Each row was made from one path, in order. Every step used is in the known rows, and no mark comes twice. Write each row's path.
Known rows
dudeto, mavuv, medi, tebov, bazap: [-15  18  -6 -10  11 -20  -2 -11  17  -9  -1  -6   1  11   3  -2   6   0
   9   2  -9   9   6  -6  -9   1 -11   4  -4  -6   5   1   9  12  37]
mavuv, medi, sunatov: [-16   3  -2   1  -2 -21   4 -17   7 -10  -5 -15   8  -3  -3   1   0   3
  16  -3   3 -10   3   7 -14  -2  -5   2  -4   2  -6   6   1  12  37]
fipa, medi, sunatov, pumo: [-19   1   7   1  -3 -14 -12 -21   9  -7  -3  -7  10 -21   1   5  -1  -8
   6 -11  -8 -10  -8 -10  -6  -2  -5  12  -3  10  -9   5 -10   2   8]
pumo, sunatov, medi, mavuv: [ -6   6  -7  -1 -19 -10   4 -18  11 -13  -9  -1  10 -16   0  -4   1  -2
   6  -5  -9  -3 -21   9  -3  17   7   2  -6  -1  -3   2   2  -8  -7]
mavuv, medi: [ -6   3   4  -2   2 -16   4 -14   8  -9 -11  -9   6   2  -1   0   4   2
  11  -2   1   3  -3  -1 -11   0   0   2  -5  -5  -6   7   3   7  24]
medi, fipa, pumo, sunatov, lefu, vapat, tetef: [  2  12   1   2  -7 -20 -17 -12  16 -15 -19   6   0  -1   8  -5   2   5
   6   9  -4  -1  -3 -31 -11  21 -11   2  -5 -15  -1  -3  -9  -5  10]
pumo, fipa: [  8  12  10 -10  -3 -10  -1  10  -4  -8 -13  -9   4   3  -2   1   0  -1
  10  -3   4   9 -10  16  -4   1  -6  -4   0  -4  -5  13  -4   0  23]
tetef, vapat, lefu: [ -6  -4  12   0   1 -12  -7  -6   8 -12   4  -8   4  18  -5   1   4  11
  10  -2   1  10 -13  -3  -9  -7   2   7  -5  -8  -1   6  -7   2   6]
bazap, tebov, medi, rurev: [-23   7   4   6   6 -16 -12 -16   6 -12   2 -20  18  19   3   3  -6  12
   4  -7  -2  13   8  29  -4  13  -6   7  10  -5  -8   1   9  -5 -36]
bazap, tebov, medi: [-27   8   5   1  11 -16 -13 -17  11 -12  -6 -17  13  23  -1   3  -3   9
   6  -4  -2  11   8  30  -5  14   4   8   5  -4  -8  -1   5  -1 -30]
mavuv, medi, fipa, pumo: [ 10  12   6   0   7 -25 -10 -21   6 -11 -24  -3   2   7   0   0   9   0
   8  -1  -1   6   4 -12 -14   1   0   0  -4 -12  -7  13   2   5  21]
tetef, vapat, lefu, sunatov, pumo, sevug: [-18  -9  18  -9   0 -10 -10  -5   6 -13  -4  -6   4   0  -1   0  14   8
  10  -5   3  -2 -12  -4 -11 -23 -12   7  -8  -7   0  12  -3  -3  30]
rurev, medi: [ -3   6   7  12  -2 -14  10  -3  23 -13 -10  -7   1 -12  -1   2   0  15
  13  -6  -3   4  -9   8  -6 -10  -4   7  -1   8  -6   2  -5   0  24]
tetef, vapat, lefu, sunatov, pumo, fipa: [-11  -9  20 -11   2 -11 -12   2   5 -14  -4  -8   3  10  -5   0  10   2
  10  -9   7  -1 -13   7 -12 -16  -6  -2  -6  -7  -3  15  -5  -5  21]
tebov, bazap, vapat, tetef: [ -6   9  -8   1   0  -5 -28  -7  15  -3  -2  -8   4  -6 -16  -2   6  20
  12  14  -1   0   6  -9  -5  18   3   2  -7   6   7 -40   0   7  -2]
mavuv, medi, sunatov, lefu, vapat, tetef: [-25  -4  -1   0  -6 -25   4 -17  16 -12  -5 -10   7  -1   1  -4  -6  15
  17   6   2 -17  -1  -7 -15  16 -14   2 -10  -1  -3  -9  -4  12  51]
dudeto, mavuv, medi: [-22  15   1  -4   4 -17   2  -7  16 -10  -1  -4   1   8   3   0   4  -4
   9   2  -8  10   1 -16 -10  -1  -5  10  -5  -8   2   4   3   9  23]
medi, fipa, pumo, sunatov, lefu, vapat: [ -6  12   0   6  -3 -17 -13 -10  13 -16 -21   7   3   5  11  -2   4  -3
   7   8  -6  -3  -3 -25 -10  20  -8   4  -5 -17  -3   7  -5  -2   2]
dudeto, mavuv, medi, tebov, bazap, vapat: [-17  19  -8  -6   9 -20 -10 -18  19  -9   0  -4   1  15   1  -2   7   1
  12   7 -11   5   7  -9  -9  13  -3   6  -7  -9   8  -8   9  15  19]
sevug, pumo, fipa, medi, sunatov, lefu, vapat: [-32  -2  15   0 -11 -21  -2   4   9  -6 -10   5  10  -3   9  -1  -6   5
  11  -1   4  -5 -19 -11  -4  12   1   4  -5  -2  -9  23 -13  -4  30]
mavuv, medi, sunatov, lefu, vapat: [-32  -4  -2   6  -2 -24  10 -15  14 -14  -6  -9  11   5   4  -2  -4   8
  17   5   1 -20  -1  -2 -15  14 -11   5 -10  -3  -5   0   0  14  42]
fipa, medi: [ -9   0   8   3   0  -9 -14 -15  14  -5  -3  -1   6 -12   6   3  -1  -2
   5  -5  -7  10 -13 -10  -2  10   2  13   0   0  -8   6  -6   1   4]
medi, sunatov, lefu, vapat: [-37  -1  -5  11  -5 -18   2  -3  14 -14   4  -6  14   2   8   0  -9   5
  16   8  -2 -20  -6   1 -10  21 -12  10  -7   0  -3  -6  -6  10  24]
dudeto, mavuv: [-20  18   0  -3   3 -11  -4   3  15  -9   6  -2   2   4   4   2   3  -8
   6   3 -11  13  -3 -13  -5   3  -4  13  -2  -7   4   0  -1   5   3]
fipa, pumo: [-16  13   9  10   3 -10 -12 -19   4  -9 -10  -3   6  -6   4   5   6  -5
   5   2  -4  13  -9 -18  -8   0   8   5  -4  -3  -7   4  -1  -1  -9]
tetef, vapat, lefu, sunatov, medi: [-16 -12  11  -3   4 -13  -8  -6  14 -14   3  -5   5   7  -5   0   7   8
   9  -5   7   2 -18  11 -11  -2   2   5  -6  -4  -2   6  -3  -2  13]
medi, tebov, bazap: [  5  10  -9  -8  10 -11 -11 -10   6  -7   0  -9   7   4  -1  -1   4   3
   9   1  -4   7   0  19  -4   5 -10  -3   1   0   0   2   8   6  20]
sunatov, lefu, vapat, tetef: [-19  -4   5   1  -5 -15   1  -2  18 -11  -1   2   7   5   9  -5  -6  14
  10  13  -5  -3 -15 -17  -8  31 -15   9 -10  -9   0 -19  -7   2  17]
bazap, tebov, medi, fipa, pumo, sunatov, lefu: [-31  14   4   7   9 -23 -20 -22  13 -16 -18 -13  11  27   7   1   1   3
   5   1  -3   6   8  11  -7  28  -2   5   2 -14  -8   2   4  -7 -26]
pumo, sunatov, lefu: [-34   5  -1   7 -12  -6   2  -2  13 -15  -4  -8   8  -4  11  -1   2  -6
  11   6  -2  -5 -15 -15  -4  24 -13   5  -6  -8  -2   2  -3  -6  10]
bazap, tebov: [-12   8   3  -6   6 -19 -14  -5   7 -13   5  -9  15  16  -2   2  -4   3
   6  -4  -1  13   7  23  -5  27   2   7   7  -5  -5   6   5   3 -25]
bazap, vapat, lefu, sunatov, pumo, sevug: [-31  -2   4  -8   3  -8 -24 -14   8 -11  -7   2   9  -3   2   1  11   2
  14   4   1  -6  -6  -9 -10  15  -7   4 -14  -8   4   0  -2   3  -8]
tetef, vapat, lefu, sunatov: [-19 -11  12  -3   2 -11 -13  -2  15 -13   7  -7   4   9  -2   0   7   6
  11  -2   7   3 -12   6 -12  -7   0   3  -3  -9  -1  10  -3  -1  19]
bazap, vapat: [-10   7  -2   8  -4  -8 -17 -16  12  -7   1  -2  10   9  -2   2   4   0
  12   9  -4   1  -3  -2  -5  24  14  10  -7 -12   1 -16  -2   9 -30]

Which path is each row?
[-15  -2  -7 -11  14 -18 -17 -24  14 -11  -6  -7   6   8   1  -3   8   7
  16   2   5  -5   3  13 -14  17  -7 -10  -8  -4   2   5  12  11  33]
mavuv, medi, tebov, bazap, vapat, lefu, sunatov
[-14   3  -6   5  10 -17 -10 -13  30 -14  -6  -5   1  -7   1  -1   4  19
  18  -2   1  -5  -3  22  -9   6  -9  -5  -4   9   1  -1   4   3  32]
rurev, medi, tebov, bazap, vapat, lefu, sunatov
[-32  -3  -2  -2   4  -8 -28 -12  15 -11   4   1   8   4   2   1   5   0
  15   6   5  -1  -6   1 -11  30   4   0 -10  -9   3  -3  -1   6 -22]
bazap, vapat, lefu, sunatov
[-30   3   5   0 -19  -8   0   0  11  -9  -3   0   8 -11   4   0   4  -2
   8  -1   4   3 -13 -20  -3  -1   5   4   0  -6  -4  23  -9 -11  -1]
sevug, pumo, sunatov
[  9   9  12 -13   4 -11 -17 -15  -2  -6 -18  -5   7  -3  -5   2   9  -8
   5  -9  -8  -4  -7   0  -4   2  -6   0  -7   2  -4  -1  -3  -1   0]
sunatov, pumo, fipa, medi, tebov, bazap, vapat
[-45   1   7   5 -17 -12   3   3  12 -11  -4   1  11  -4  10   0   4  -4
   9   4   3   1 -19 -26  -2  15  -1   4  -5  -9  -5  19  -9 -12   5]
sevug, pumo, sunatov, lefu
[-27  21   1   2   3 -24  -5 -11  19 -15 -14   1  -1  13  10  -2   8  -8
   8   6 -10   6   1 -35 -11  14 -12   6  -8 -17   3   7   1   3  26]
dudeto, mavuv, medi, fipa, pumo, sunatov, lefu
[-30  -7   3 -12  12  -7 -16   1  10 -13   3  -3   6  -6   5   2   3  -2
  12  -4   9   5 -12   6 -12  11 -12  -6  -4   0  -3  20  -1  -2  13]
vapat, lefu, sunatov
[-14   4   2  -4 -15 -17   2   0  10 -12 -12   5   9  -9  -2  -1   6  -1
   4  -6   3   2 -17 -12  -2   8   5   4  -2  -5  -4  22 -10 -12  -7]
sevug, pumo, sunatov, medi, fipa
[ -7   9   9   7  -6 -20  13  -2  12 -15 -15 -14   3 -18  -7   4   0  10
  15 -13  -2 -15  -5  14 -10 -22 -13   1  -3  17  -8   5 -10   0  38]
rurev, medi, sunatov, pumo, fipa
[ -1   6  -1   0 -11 -10 -24 -19  15  -4   2  -4   5   1  -6  -2   2  12
  10  11  -3   4  -2 -10  -6  27   8   7  -7 -10   4 -32  -8   6 -22]
bazap, vapat, tetef
[-31  -6  10 -19   9  -8 -13  -2   1 -13  -8  -3   6 -14   5   2  10  -2
  10  -8   4  -2 -12  -5 -11  -5 -24  -2  -9   1  -2  22  -2  -4  25]
vapat, lefu, sunatov, pumo, sevug
[ 14  17   4   2   5 -19 -20 -11   3 -10 -18   2   4   4   1   2   7  -5
   4   1  -6  13   2 -11  -9   6   1   2   0 -14  -6  11  -3   0  -6]
medi, fipa, pumo
[-40  11   5  16  -7  -9  -7 -17  10 -15 -13  -4   6  -8  13   3   5 -10
   7   7  -4   2 -16 -33  -7  18  -3   3  -8  -7  -5   5  -2  -8  -2]
fipa, pumo, sunatov, lefu
[-15   4  19  -5  -9 -16  -7   4   3  -3 -13   2   7  -6   3   2   0   0
   6  -7   5  13 -19  -8  -1  -1   8   2   0  -4  -9  30 -11  -9  17]
sevug, pumo, fipa, medi
[-23  -6   0  -5   4  -9  -4  -3  14 -12  -2  -3   9 -20   0   2   7  -6
   7  -6   6  -3 -17  27  -8  11  -3   3  -3   3  -5   4   3  -4  13]
lefu, sunatov, medi
[-10  17   6   9  11 -14 -15 -26   9  -9 -28  -9   2  13   3   3   8   3
   4   1  -5   8   1  -1  -9 -11   2   4  -3  -9  -9  -1  -3  -4  -8]
tebov, medi, fipa, pumo
[-14   8   0  16  -6 -19  11  -5  23 -14  -5 -12   3 -18  -3   3  -4  15
  17  -6  -1  -9  -3  15  -9 -11  -7   5   0  14  -7   1  -8   4  36]
rurev, medi, sunatov
[-31  -2  -4   5  -9 -19   0  -6  17 -12   6  -7  10  -4   5  -3 -10  12
  15  10  -2 -18  -5  -4 -11  25 -16   7  -7   1  -1 -16  -9   9  31]
medi, sunatov, lefu, vapat, tetef
[-20  10   3   0   4 -21 -14 -27  11  -9  -6 -13  17  22   2  -1  -4  10
   5  -4 -10  11   5  37  -6  18  14   4   3  -8  -9  -2  10  -3 -32]
bazap, tebov, medi, mavuv
[ -8   5  17 -10  -8 -20  -7  -2   2  -3 -11   3   7   1   7   0   0  -2
   6  -8   3  14 -18   0  -1   3   3  -1   1  -7  -9  34  -9  -8  22]
sevug, pumo, fipa, medi, tebov
[-28   1 -10   0  11  -3 -31  -2  14  -9  -1  -5   8  -3 -10   1   9  11
  16  10   5  -5   1   0  -8  20   0  -3  -9   5   6 -16   5   7  -2]
tebov, bazap, vapat, lefu, sunatov
[-30  16  -4  -2   1 -22   2  -9  16 -11   3  -8   3   4   2   1   1  -3
  12   1  -6  -1   5 -10 -12  -2  -9   8  -4  -3   2   2   1  13  35]
dudeto, mavuv, medi, sunatov
[-50   6   2  15   3 -13   0 -21  12 -10 -10 -21  11  10   6   3  -1   3
  13   5  -2 -11  -5  12  -8   3  -7   7  -7   1  -8 -12  -5   2  15]
tebov, medi, sunatov, lefu
[-12   7  16  -8 -10 -15  -1  12  -2  -5 -11   0   8   3  -1   2   2   1
   9  -4   8  12 -15  -1  -3  -5   6  -3   0  -6  -7  27  -8  -8  13]
sevug, pumo, fipa
[ 13  19   7  -1   2 -19 -17 -12   0  -8 -28   3   3  -2   5   1  10   2
   5   4  -6  12   1 -16  -6  -5  -8   7  -3 -14  -2  13  -1   0  20]
medi, fipa, pumo, sevug
[-31   1   1  22  -6 -22  16  -3  29 -18  -6  -6   5  -9   5   0  -8  20
  19   1  -4 -19  -8   7 -10   5 -12   9  -6  10  -5  -5  -8   6  40]
rurev, medi, sunatov, lefu, vapat
[ -9  10   4   5   1 -25  -6 -19   9 -15 -26  -4   3   7   7  -2   9  -3
  10   3   0   0  -1 -22 -13  14  -8  -1  -8 -16  -6  12   1   0  27]
mavuv, medi, fipa, pumo, sunatov, lefu
[  9  10   4  -7   3 -13 -23 -12   5  -3 -13  -4   4   4   2  -1   0   2
  11  -1  -2   6  -8  15  -1  18  -1  -3  -1  -1  -2   4   0   5  21]
pumo, fipa, medi, tebov, bazap, vapat
[-15 -14  10   3  -1 -13  -8  -4   9 -14   9  -8   9   4  -2   0   4  10
   7  -8   6   4 -18  12 -10  -3  -6   3  -2  -6  -2   8   1  -5   9]
tetef, vapat, lefu, sunatov, medi, rurev
[-49   1  -1  16   1 -12   3 -20  18 -12  -9 -15  11  11   8   0  -5  10
  14   7  -3 -17  -4   9 -10   3  -8  10  -9   1  -7 -12  -6   5  16]
tebov, medi, sunatov, lefu, vapat
[ -1   1   4   6  -5 -16   5 -12   0 -10  -1 -13  12  -3   3   1  -1   8
   9  -6   0   6  -3  -2  -9  -2 -15   1   2  -7  -6   8   8   2  17]
mavuv, medi, rurev
[-10   2  19   0 -14 -16  -7   6  -2  -3  -7   0  11  -7   6   2  -3   3
   5  -9   4  15 -19  -8   0   0  -1   0   4  -5 -10  31  -8 -12  12]
sevug, pumo, fipa, medi, rurev
[-31  -5  -3  -1   7 -10 -23 -17  14 -12   0   3  10   5  -2   2   5   1
  12   3   4  -3 -13   8 -10  34   7   2 -13  -5   2  -7  -1   5 -27]
bazap, vapat, lefu, sunatov, medi
[-11   3   4  -7   5 -16 -13  -8  10 -12 -21   3   6 -20   2   1  13  -1
   6  -3   4   0 -12  14  -8   5  -9   4  -4  -4  -4  11   4  -7  31]
lefu, sunatov, medi, fipa, pumo, sevug
[-22  -4   9 -12   2  -5  -9  -1   9 -11  -3  -5   8 -20   1   3  14 -15
   7  -8   2  -9  -6   7 -11  -8 -12   0  -2  -1  -7   9   0  -7   8]
lefu, sunatov, pumo
[-32   1   1   7  -1 -24   6 -15   8 -12  -6 -14  11   4   3   0  -1   1
  17   2   2 -11  -3   1 -12  15 -10   2  -8  -2  -6   2   1  10  42]
mavuv, medi, sunatov, lefu
[-30  -7   8 -18  12  -8 -13  -2   4 -14  -1  -3   7  -8   2   3   8  -8
   9  -9   5  -2 -12  -2 -13   2 -16  -6  -7   3  -4  19  -3  -6   4]
vapat, lefu, sunatov, pumo
[-16  -3  -7 -11  11 -11  -9  -7  14 -11  -2  -5   9 -17  -1  -1   9  -2
   8  -5   6  -3 -13  37  -7  13  -8  -3  -1   7  -2   4  10  -3  25]
lefu, sunatov, medi, tebov, bazap
[ -9   1  10  -5  -9 -19  -9  -2  10  -7 -10  -4   4  -8   5  -3 -11  11
  12   0   1  -8 -14  -2  -7  19 -15   1  -5   3  -5  -1 -12   2  48]
pumo, fipa, medi, sunatov, lefu, vapat, tetef
[  6   9   5  13 -10 -21   8 -14  25 -11 -11  -1   5 -15   3  -2  -2  16
  12  -6 -14   6 -11  17  -7  -5   9   2  -3   3  -8   2   2  -3  20]
rurev, medi, mavuv
[ 11   9   7 -11   5 -13 -16  -4   2  -4 -15  -7   3  -1   3  -1   0   1
   9  -6  -1   9 -11  16  -1   6  -9  -5   2   2  -5  14   0   1  38]
pumo, fipa, medi, tebov, bazap
[ -4  20   0  -8   6 -24  -5  -4  15 -10  -7   0  -1  15   2  -2   6  -3
   8   1  -9  11   7 -14 -10   3 -10   8  -3 -14   3   7   2  10  25]
dudeto, mavuv, medi, fipa
[  6  18  -1   3  -3 -16 -19 -12   7 -13 -20   1   1  -3   4   0   8  -7
   5   1  -4   6   1 -18  -9   6  -3   0   0 -13  -3  13  -4  -4  -3]
medi, fipa, pumo, sunatov
[-13  -3  -9 -12   5 -13 -21 -17  20  -8   0  -4   6 -18  -4  -3   8   7
   9   0   5  -6 -10  29  -8  26  -4  -3  -5   4   2 -18   6  -1  18]
lefu, sunatov, medi, tebov, bazap, vapat, tetef
[-19  -8   0   1  -1  -9  -3  -1   9 -13   5  -6  14 -24   3   2   4  -2
   5  -9   5  -1 -18  26  -6  11 -13   0   2   1  -5   5   8  -9   6]
lefu, sunatov, medi, rurev
